Every row comes from one small tree of marks. The marks that hang from a mark follow it in brackets, in alphabetical order. Every link used is in the known rows. Which tree was each row made from?
Known rows:
gena(gaso kasi(levo) sibal): [ -1.8  13.2 -26.4   9.1  21.9  68.2 -46.4  40.0  -2.8  13.4  10.7   1.8
   3.3 -25.1 -26.1  19.7  -8.6 -15.2  41.9 -10.5   6.4]
vota(kasi(levo) poko): [  0.5 -25.3  49.1  -8.8  24.8 -14.5  10.8  -2.5  52.8  17.7 -27.1   3.6
  46.5 -27.9   9.8  22.2 -10.5  -4.0  27.9 -12.9  18.1]
kota(gena sozu(gaso kasi(levo vota) sibal)): [ 14.6  17.3  -1.4 -14.3   5.6 -14.6  10.0  -8.2 -10.3  -8.0 -35.1 -23.1
  11.6  49.0  17.1 -31.9  21.0 -15.8  -7.4  16.8 -36.1]
gaso(gena(kasi(levo vota) sibal)): [ 15.1  13.7 -33.3  -4.0 -20.0  48.6 -40.8  28.1  -2.0 -25.7  36.1  10.5
 -22.4   2.6   0.9   4.9 -10.8  20.5  44.2  -0.6   8.9]
gena(gaso kasi(levo vota(poko)) sibal): [ -3.7  42.4 -32.9  17.4  16.5  80.9 -49.2  67.8  20.6   6.3  16.3  -5.1
 -18.5   7.6  -5.3  23.9 -24.5  -6.9  75.1 -27.4  23.0]
sozu(sibal): [ -4.5 -38.7   5.0  -2.9  -3.0 -29.8  12.2 -34.2   2.4 -16.3  22.2   8.6
  25.2 -33.1  14.4   6.4   4.0  -6.8 -45.6  -8.1   1.8]
kasi(levo vota(poko)): [ 14.5 -11.8  21.8   5.1  15.9  -4.2   0.5  26.5  23.5   0.5   2.4   5.8
  19.3  -0.2  26.1  27.6  -7.2  -8.2  44.4   2.7  16.9]
vukof(kasi(levo vota) sibal): [  7.6 -17.6 -17.1  22.7   9.4  10.9 -19.1   3.4 -13.4  18.9  12.1  30.9
   5.3 -18.3  17.7  -4.5   5.8  -0.9  29.1  34.4  -3.9]
sozu(gaso kasi): [-27.9 -30.6  27.1  25.3   7.3 -72.0  32.9 -25.7 -13.2  17.5   1.7  -0.8
  27.1 -26.9  -7.3   0.7  12.3 -14.9 -40.2  28.8   0.8]
vota(poko): [ -7.4 -31.9  38.7  -0.4  11.1 -28.0  28.7 -20.5  20.1   7.9 -12.4  12.4
  22.0 -13.9   5.6  31.3 -10.4  -1.3 -13.3 -10.4  20.6]
vukof(sibal): [ -2.4 -30.9   3.9  -3.0   6.1  -6.9   3.6 -33.1  -8.3  25.5  -3.3  24.2
   6.9 -37.9  -1.0   2.0   5.3   4.1 -20.2   2.4  15.4]
sozu(gaso): [-19.2 -22.5  38.9  11.4   6.0 -62.3  37.7 -15.7   1.1  23.4  -4.6  -0.6
  16.2 -33.2  -6.7   6.5   4.7 -12.4 -25.4   4.1   4.8]
kota(gena(sibal) sozu(gaso kasi(levo))): [  0.5  19.8   4.6 -16.5  24.9   5.5  -3.5 -22.5 -25.5   7.5 -54.8 -11.6
  19.1  49.9 -17.2 -22.2  18.1 -27.8  14.4  24.4 -33.9]
gena(gaso kasi(levo vota) sibal): [  0.4  31.4 -41.0  16.1   9.1  77.6 -56.8  68.1  -2.9   7.3  29.5   1.4
 -27.0  -4.0  -5.2  16.3  -9.6  -6.2  63.1 -15.2  16.3]
kota(sozu): [ 10.4 -39.0  33.2 -19.7  13.1 -19.5  17.9 -30.7 -10.3  10.5 -22.4  20.1
  -2.1  10.3  17.4  17.0  15.7  -5.6 -35.0  -3.6   3.3]
gaso(gena(sibal)): [ -1.4  -5.2  -7.0  -7.2 -17.7   3.4  -5.2 -31.6 -12.0 -15.2  22.1  18.2
  -8.7  -6.3 -18.5   1.2  -7.1  15.7  -4.6   2.6   8.0]
gena(kasi): [ -3.8 -43.1  15.4  -7.5  -6.2  -4.8   4.5   2.0  -4.7   4.2  10.4  15.5
  -0.1 -29.9   9.9  30.4   4.6  13.4 -27.8 -10.7  14.2]
kasi(levo vota): [ 20.8 -24.3  12.1   1.8   8.0  -8.6  -7.8  25.5  -2.1   1.9  17.0  12.2
  12.2 -12.2  25.8  18.2   9.3  -8.3  31.2  16.3   9.1]
gaso(gena(kasi(levo vota(poko)) sibal)): [ 11.2  23.5 -24.7  -2.8 -13.4  52.8 -33.3  29.1  18.1 -27.1  24.2   6.3
 -16.9  14.0   1.5  11.4 -24.4  20.4  54.8 -11.8  14.4]

Write each row's tree:
[  7.4   1.1  42.1 -30.5   3.7 -26.9  42.1 -26.0 -13.9  25.2 -67.5 -10.3
  -7.3  35.3  -6.1  -9.4  16.4  -1.5 -27.3  -4.0 -19.6]
kota(gena sozu(gaso))
[ -3.5   0.4  10.7 -19.3   1.3 -34.5  31.5 -46.5 -16.8  -2.6 -44.6 -18.0
  14.1  36.9   1.3 -29.2  20.8  -9.9 -54.9   7.1 -33.7]
kota(gena sozu(gaso kasi sibal))
[  6.0  -6.3  19.6   0.2  -7.6 -24.7  18.4   8.7   9.5   5.5  -2.2  -9.1
  12.5 -36.3 -19.5  -1.5  -7.1   5.8  -2.0   9.7  -4.7]
sozu(gaso(gena(kasi(levo))))
[ -2.7  -3.5 -19.7  -9.1 -24.5  29.4 -18.7  -9.4  -8.4 -19.3  27.1  14.8
 -20.0  -8.9 -15.3   9.9 -10.6  27.0  -4.7 -10.0  10.4]
gaso(gena(kasi sibal))
[ -3.1  19.5 -10.2  26.3  -5.9 -40.0  13.4  -2.2  27.3 -27.4  20.7 -23.0
  30.7  -2.1   5.1 -24.8 -13.9  -6.8   7.3  19.3  -7.5]
sozu(gaso(gena) kasi(levo vota(poko)) sibal)
[ -1.1  -8.9  -2.2  17.3  -0.3 -52.9  15.7 -29.2   4.7 -21.7  15.5 -16.2
  52.7 -36.0 -14.4 -28.9   0.2 -17.5 -25.5  35.8 -24.4]
sozu(gaso(gena) kasi(levo) sibal)
[ -2.3 -39.9   2.5  -7.0  11.3 -25.9   7.9 -50.3 -12.2 -16.7  -1.5  12.9
  18.9  11.4  24.1  -3.3  18.6 -13.0 -63.0   6.5 -10.8]
kota(sozu(kasi sibal))
[-26.0  23.1 -19.9  29.0 -21.6 -29.0   0.5  -7.1 -17.6  -9.8  35.7  -1.9
 -23.2  13.5  -8.8 -22.1  -2.1   9.0   2.7  23.9   6.8]
sozu(gaso(gena(sibal)) kasi(vota))
[ -4.4  30.8 -10.5  -4.9 -14.0  11.3  -5.5   6.9  -1.1  -4.1   2.2   0.4
 -50.6  38.2   5.5 -11.7  -4.5  14.4   3.3 -20.3   3.5]
kota(sozu(gaso(gena(kasi(vota) sibal))))
[ 21.9  27.7  -4.0 -29.6  -3.5  18.9   0.4  21.6   6.3  -7.4 -36.7 -25.4
  -9.4  41.2  21.2 -20.7  10.1  -2.5   5.1 -20.4 -28.5]
kota(gena(kasi(levo vota)) sozu(gaso sibal))
[ 22.5   7.1  23.0 -35.5   7.6  22.1  21.6  -6.7 -20.8  33.1 -64.2  -3.6
 -23.5  37.5 -15.6   2.7  18.0   8.1 -21.9  -8.4 -11.0]
kota(gena(gaso) sozu)
[ 18.0  17.3  -7.8  -9.8  -7.6  -2.0   1.3   8.4  17.0 -19.1  -0.2 -13.7
 -11.5  14.1  18.4 -21.0  -2.9   1.5  -6.1 -14.3 -14.0]
kota(sozu(gaso(gena(kasi(levo vota))) sibal))
[-19.9  11.9 -26.7  11.0   4.2  56.5 -31.9  25.0  -8.9  14.7  19.3   5.0
 -23.9 -16.6 -22.7  19.3  -8.9   1.4  10.0 -25.4  18.3]
gena(gaso kasi sibal)
[-22.6  39.4 -10.5  14.7 -22.4   4.4   2.4  18.2  22.7  -8.7  19.1  -9.2
 -32.5  11.1  -9.1  -1.8 -27.4  20.0  23.6 -24.0  17.8]
sozu(gaso(gena(kasi(vota(poko)) sibal)))
[-17.9 -10.3  -3.2  18.2 -18.2 -65.1  30.4 -44.8  -1.1 -20.1  22.7 -12.4
  24.2 -27.3 -13.2 -28.3   1.3   1.5 -58.6  21.3 -13.5]
sozu(gaso(gena) kasi sibal)
[  2.0   9.6 -17.4  23.0 -11.4 -42.7   6.7  -2.7   4.8 -26.8  33.3 -16.0
  25.1 -14.3   6.2 -32.5   0.3  -6.8  -5.1  31.8 -14.7]
sozu(gaso(gena) kasi(levo vota) sibal)
[-17.2  31.0 -42.3  16.9  -7.8  65.9 -42.1  53.0  -8.5   8.3  37.2   5.0
 -53.3   4.9  -2.8  16.9  -9.3  11.0  30.1 -29.1  27.1]
gena(gaso kasi(vota) sibal)
[ 20.7   8.4  10.4 -38.3  -1.3  47.2   8.9  14.4 -17.0  30.0 -58.8  -6.4
 -36.1  34.6 -12.0  10.0  13.1  18.9 -21.0 -21.9  -9.3]
kota(gena(gaso kasi) sozu)
